Every row comes from one small tree of marks. The marks that hang from a mark follow it in brackets, in the order of their numbers. Every link used is in the known rows. Which tree was each row made from?
Known rows:
q_285{q_849}: [-39.9 -16.7 -28.7   2.8  -3.1 -35.5  -3.2 -19.0   5.0  14.4  -7.7 -11.2
  15.7  33.7   2.0 -14.7 -14.3 -43.7 -36.0]
q_624{q_10{q_353{q_547}}}: [-32.5  -5.7 -13.4  33.4 -10.7  22.2 -14.6  31.4  17.6   9.0 -11.2 -32.2
 -13.5   6.4   7.4  -6.8   2.2  17.0 -10.1]
q_624{q_10{q_353 q_849{q_285}}}: [-21.6  38.2   3.6  11.6 -19.0   2.1 -30.0  25.7   1.4  -3.4   3.2   5.8
 -37.2 -23.9  21.8  -4.4   3.5   3.2   7.1]
q_632{q_624{q_10}}: [-10.1 -15.8 -19.6  39.3 -10.0 -27.4 -23.0  21.4  16.7 -33.9   1.8   0.2
  27.5   0.9  25.8  13.8  15.1 -50.8   6.3]
q_849{q_10{q_353 q_624} q_285{q_831{q_632}}}: [ 38.2   6.6  36.7 -35.8   0.8  20.3  10.3 -11.7 -18.0   0.0 -16.4 -13.0
  13.6 -28.5 -23.8   5.8   0.8  30.0   6.6]
q_831{q_285 q_632{q_624{q_10{q_849}}}}: [-42.8  -5.9 -87.7  18.4 -29.0 -12.8 -17.8   5.8  50.2 -32.2 -29.9  33.7
 -19.5 -17.0  -4.5  41.4  18.5 -21.7  66.6]
q_632{q_624{q_10{q_353{q_547} q_849}}}: [-16.7   8.0  -6.4  24.6   9.7  22.4   5.6  27.4  29.7  18.1  47.8   6.7
 -38.1  12.5  28.8   5.2   6.2   2.6  20.7]
q_10{q_353 q_624 q_849{q_285}}: [-29.8  41.2  14.8 -25.2  -2.3   7.3   0.2  17.5  31.7  36.4  36.7   0.6
 -38.7 -23.2  25.5 -14.4  -6.1 -13.0 -19.0]
q_831{q_632{q_624}}: [-32.0 -37.3 -42.0  34.2 -14.1 -51.0  -4.0 -12.7  51.8   3.1 -17.6  13.7
  36.4  -7.9 -20.8  20.2   6.1 -34.0  25.0]
q_831{q_632}: [-53.5 -29.7 -54.4  33.9 -28.1 -43.3 -14.5  -8.0  48.8   5.8 -50.3  -5.5
  22.8 -18.2 -23.8  11.6   2.1 -16.8   9.8]
q_849{q_10{q_353} q_285{q_831{q_632}}}: [ 32.8  -8.4  23.5 -11.1  -4.0  -1.5  -3.2 -27.0 -34.0  -9.4 -36.0   4.0
  28.7 -20.8 -48.5   6.3  -2.6  46.4   8.9]
q_285{q_831 q_849{q_10}}: [ 34.0 -19.7   2.3 -19.5  21.4 -14.7  11.8 -30.1 -53.1 -10.6  -3.2 -12.1
  34.9  47.0  -2.3 -14.1 -10.9 -14.2 -35.4]
q_624{q_10{q_849{q_285{q_831}}}}: [  8.6  11.2   3.1  11.7  -6.8   0.2  -0.4  12.2 -21.7 -34.0 -12.2  11.3
 -33.3  -1.2  18.5  -9.4  11.0   1.8   3.5]
q_632{q_624{q_10{q_353{q_547}}}}: [-11.3 -15.1   3.2  33.9   3.0  19.2  -3.2  26.3  19.7   1.2  19.9 -11.8
   2.5  14.7   9.4   6.1   4.2  -2.0   4.5]
q_10{q_353 q_849}: [-55.4  19.0 -16.0   7.5  -9.5 -13.7 -10.8   7.5  30.6  34.1  38.3  -3.1
 -28.0   4.0   9.1  -0.7  -3.4 -13.0 -10.2]
q_849{q_10{q_353}}: [ -3.6   4.3  -3.5   6.7  -4.2 -16.9 -32.9   8.4 -10.9   5.0   2.7 -15.2
  34.7  -3.8   3.5   4.4  -5.8   0.9 -26.8]
q_624{q_10{q_353 q_849{q_285{q_831}}}}: [  4.2  27.9  25.5  -0.9  -2.5  21.1   2.5  10.0 -28.6 -18.3  17.4   1.4
 -46.8  -2.2   2.2  -4.1   8.0  15.0   6.5]
q_849{q_10 q_285{q_831}}: [ 47.3 -15.6  20.3   0.7   7.0 -19.0  -8.8  -7.8 -46.5 -26.5 -34.9  13.1
  40.1   0.1  -6.3 -13.5  -1.8  19.7 -35.0]
q_624{q_10{q_353{q_547} q_849{q_285}}}: [-18.0  23.2   0.8  19.8  -4.9  28.5 -14.2  31.0  13.7  18.5 -10.3   6.7
 -49.0 -11.6  19.0 -17.3  -2.1  38.0   1.3]
q_831{q_285{q_849{q_10{q_353}}}}: [-12.4   3.9 -31.9 -38.1  -2.2   6.5 -25.5 -21.9 -27.2   2.8 -15.0  -6.4
  25.6  20.7 -23.5   5.1 -21.6  -3.2 -27.4]

Which tree is each row?
[ 18.9  25.1  32.6 -24.9   2.1   6.5 -22.5  17.3  -8.0  11.7   0.1 -13.2
  24.7 -28.4  20.3 -10.2 -10.4   3.6 -36.2] -> q_849{q_10{q_353 q_624} q_285}
[-48.4  35.1  -5.5 -15.5  -3.7   6.9   4.2  20.3  47.2  40.6  56.5 -19.6
 -41.9  -4.4  32.3   1.7  -1.2 -29.8 -13.0] -> q_10{q_353 q_624 q_849}
[-19.0  23.2 -19.0  26.4 -18.5 -20.9 -28.2  26.7   8.1 -16.4 -29.9  16.8
 -23.1 -20.9  37.2  -9.4   7.6  -8.3   0.9] -> q_624{q_10{q_849{q_285}}}
[ -3.4  -1.3   6.5   2.3   4.4 -16.0  10.8  -9.7  -7.7  -0.3   3.6  24.9
 -24.4   6.2  -2.2 -16.1  -0.4   2.8 -19.2] -> q_10{q_849{q_285{q_831}}}
[ 42.2  -9.4  11.2 -19.9   0.6  -2.8  11.1 -10.9  -8.9 -13.9 -48.9  -1.8
  28.8 -24.9  -8.3   1.6   2.8  19.2   2.1] -> q_849{q_10{q_624} q_285{q_831{q_632}}}
[-21.2 -35.0 -27.5  -6.5  -1.4 -21.8  31.4 -46.0  -2.0   4.5 -22.3 -12.4
   8.2  33.7 -43.5  -2.0  -4.6 -18.9   6.1] -> q_285{q_831{q_632} q_849}
[ -0.8   3.7  -8.4   6.6  -5.9  12.3  19.7  -5.6   7.3 -15.0  41.4   3.0
 -33.9   2.2 -14.4  33.1  21.2  -6.2  67.7] -> q_285{q_831{q_632{q_624{q_10{q_353 q_849}}}}}
[-10.1 -11.9 -54.8 -24.0  -3.8 -17.2 -26.3 -20.2 -19.7 -14.0 -42.3   6.7
  35.8  21.7  -7.4  -0.8 -18.5 -15.4 -30.7] -> q_831{q_285{q_849{q_10}}}
[ 11.2 -15.1   7.4 -12.7   4.8  11.6  29.4 -33.3 -22.3 -18.5  25.8 -14.7
  -0.1  27.6 -35.0  21.4   6.7 -25.8  47.4] -> q_285{q_831{q_632{q_624{q_10{q_353}}}} q_849}
[ 10.0   5.4  -7.7 -33.3  10.6 -13.2  -2.1  -1.0  -5.1  11.7   2.9 -24.6
  30.9  17.3  41.4 -15.6 -13.9 -38.3 -40.5] -> q_285{q_849{q_10{q_624}}}
[ 51.5  -0.7  33.3 -22.9  11.0   2.6   7.2   3.6 -31.0 -18.0 -13.9  -6.7
  29.2  -5.7  18.2 -12.3  -0.4   1.9 -39.2] -> q_849{q_10{q_624} q_285{q_831}}
[ -4.4  19.8   4.8  -0.1 -17.4  16.9   4.2  -3.2  -8.6 -12.9 -15.6   4.7
 -44.2 -21.6 -22.5   8.5  13.4  29.1  46.6] -> q_624{q_10{q_353 q_849{q_285{q_831{q_632}}}}}
[ 50.1   0.7  58.2 -29.7  28.4  51.4  26.0   6.3 -26.4  19.5   3.9 -17.3
   1.9   2.8  -2.2 -22.8 -10.9  51.0 -39.3] -> q_849{q_10{q_353{q_547} q_624} q_285{q_831}}
[-18.5   8.2 -30.8  32.6  -7.0 -24.9 -14.1  26.6  25.3 -19.8  27.5  17.0
 -13.1   2.1  47.7  13.5  17.2 -43.6  21.5] -> q_632{q_624{q_10{q_849}}}
[  8.0 -34.9 -21.0  31.0 -11.1 -14.4  10.7  -8.3   3.8 -44.8 -14.1  -3.8
  16.7   3.1 -17.0  27.6  23.6 -24.4  46.1] -> q_285{q_831{q_632{q_624{q_10}}}}
[  0.6 -11.1   0.1  13.7   9.3   9.0 -15.5  13.6   2.4  29.4  -7.9 -15.0
  24.4   9.7   1.4 -11.8 -13.2  38.7 -32.9] -> q_849{q_10{q_353{q_547}}}
[  1.1 -43.4 -15.8  -8.4  13.3 -24.4  43.6 -50.7   1.2  -1.2   9.9   7.4
  22.7  39.7 -42.1   9.8  -2.2 -37.7  21.3] -> q_285{q_831{q_632{q_624}} q_849}
[  2.3  14.9  15.2  16.8  11.8  22.3  -1.5  23.4  15.1  15.8  21.5  26.3
 -31.7  -4.8  21.2 -10.5   0.9  19.2  17.9] -> q_632{q_624{q_10{q_353{q_547} q_849{q_285}}}}
[  0.0  15.6  37.7 -29.0  25.3  55.1  47.0   6.7  16.7  45.3  38.5  -7.0
 -59.4   9.1   4.4 -26.6  -6.9  34.6 -20.9] -> q_10{q_353{q_547} q_624 q_849{q_285{q_831}}}
[ 60.4 -32.9  11.7   3.6  12.4 -29.6   5.7 -28.7 -23.6 -26.0 -33.8  36.4
  55.9 -11.8 -31.3  12.0   5.3  15.9  20.0] -> q_849{q_10 q_285{q_831{q_632{q_624}}}}
[-21.6  23.8  -2.9  18.6  -5.1  -3.6 -12.7  23.3  17.0  -2.2  57.6   5.0
 -25.2  -2.1  32.0  18.1  10.8 -32.9  25.8] -> q_632{q_624{q_10{q_353 q_849}}}
[ 44.8 -19.0  16.5 -33.2  20.5  -2.6  28.4 -51.9 -37.2   2.7  28.9  -0.2
  33.5  30.6 -40.4  16.5  -9.3  -4.7  24.7] -> q_285{q_831{q_632{q_624}} q_849{q_10{q_353}}}
[ 22.8  11.6  32.3 -17.9  17.1  31.5  -4.9  22.1   7.2  32.5 -13.0 -13.2
  12.1 -17.4  18.8 -24.9 -15.0  40.6 -40.5] -> q_849{q_10{q_353{q_547} q_624} q_285}
[ 46.9  15.4  57.6 -37.3  14.9  24.8   7.4   1.2 -38.2  -2.3  14.7 -17.1
  15.2 -10.1   4.2  -9.8  -4.7  14.2 -35.2] -> q_849{q_10{q_353 q_624} q_285{q_831}}
[ 23.1 -12.8  25.7   8.4  -5.7   6.8   8.0 -11.5 -17.8 -33.7  -9.6   7.2
   5.7 -17.6 -38.9  22.2  14.9   6.2  47.2] -> q_849{q_285{q_831{q_632{q_624{q_10{q_353}}}}}}
[-31.2  10.8   2.0   7.8   7.9  13.0   1.6   8.9  28.9  52.1   0.8  18.3
 -37.3  -3.9  -1.1 -25.7 -14.8  42.4 -17.3] -> q_10{q_353{q_547} q_849{q_285}}
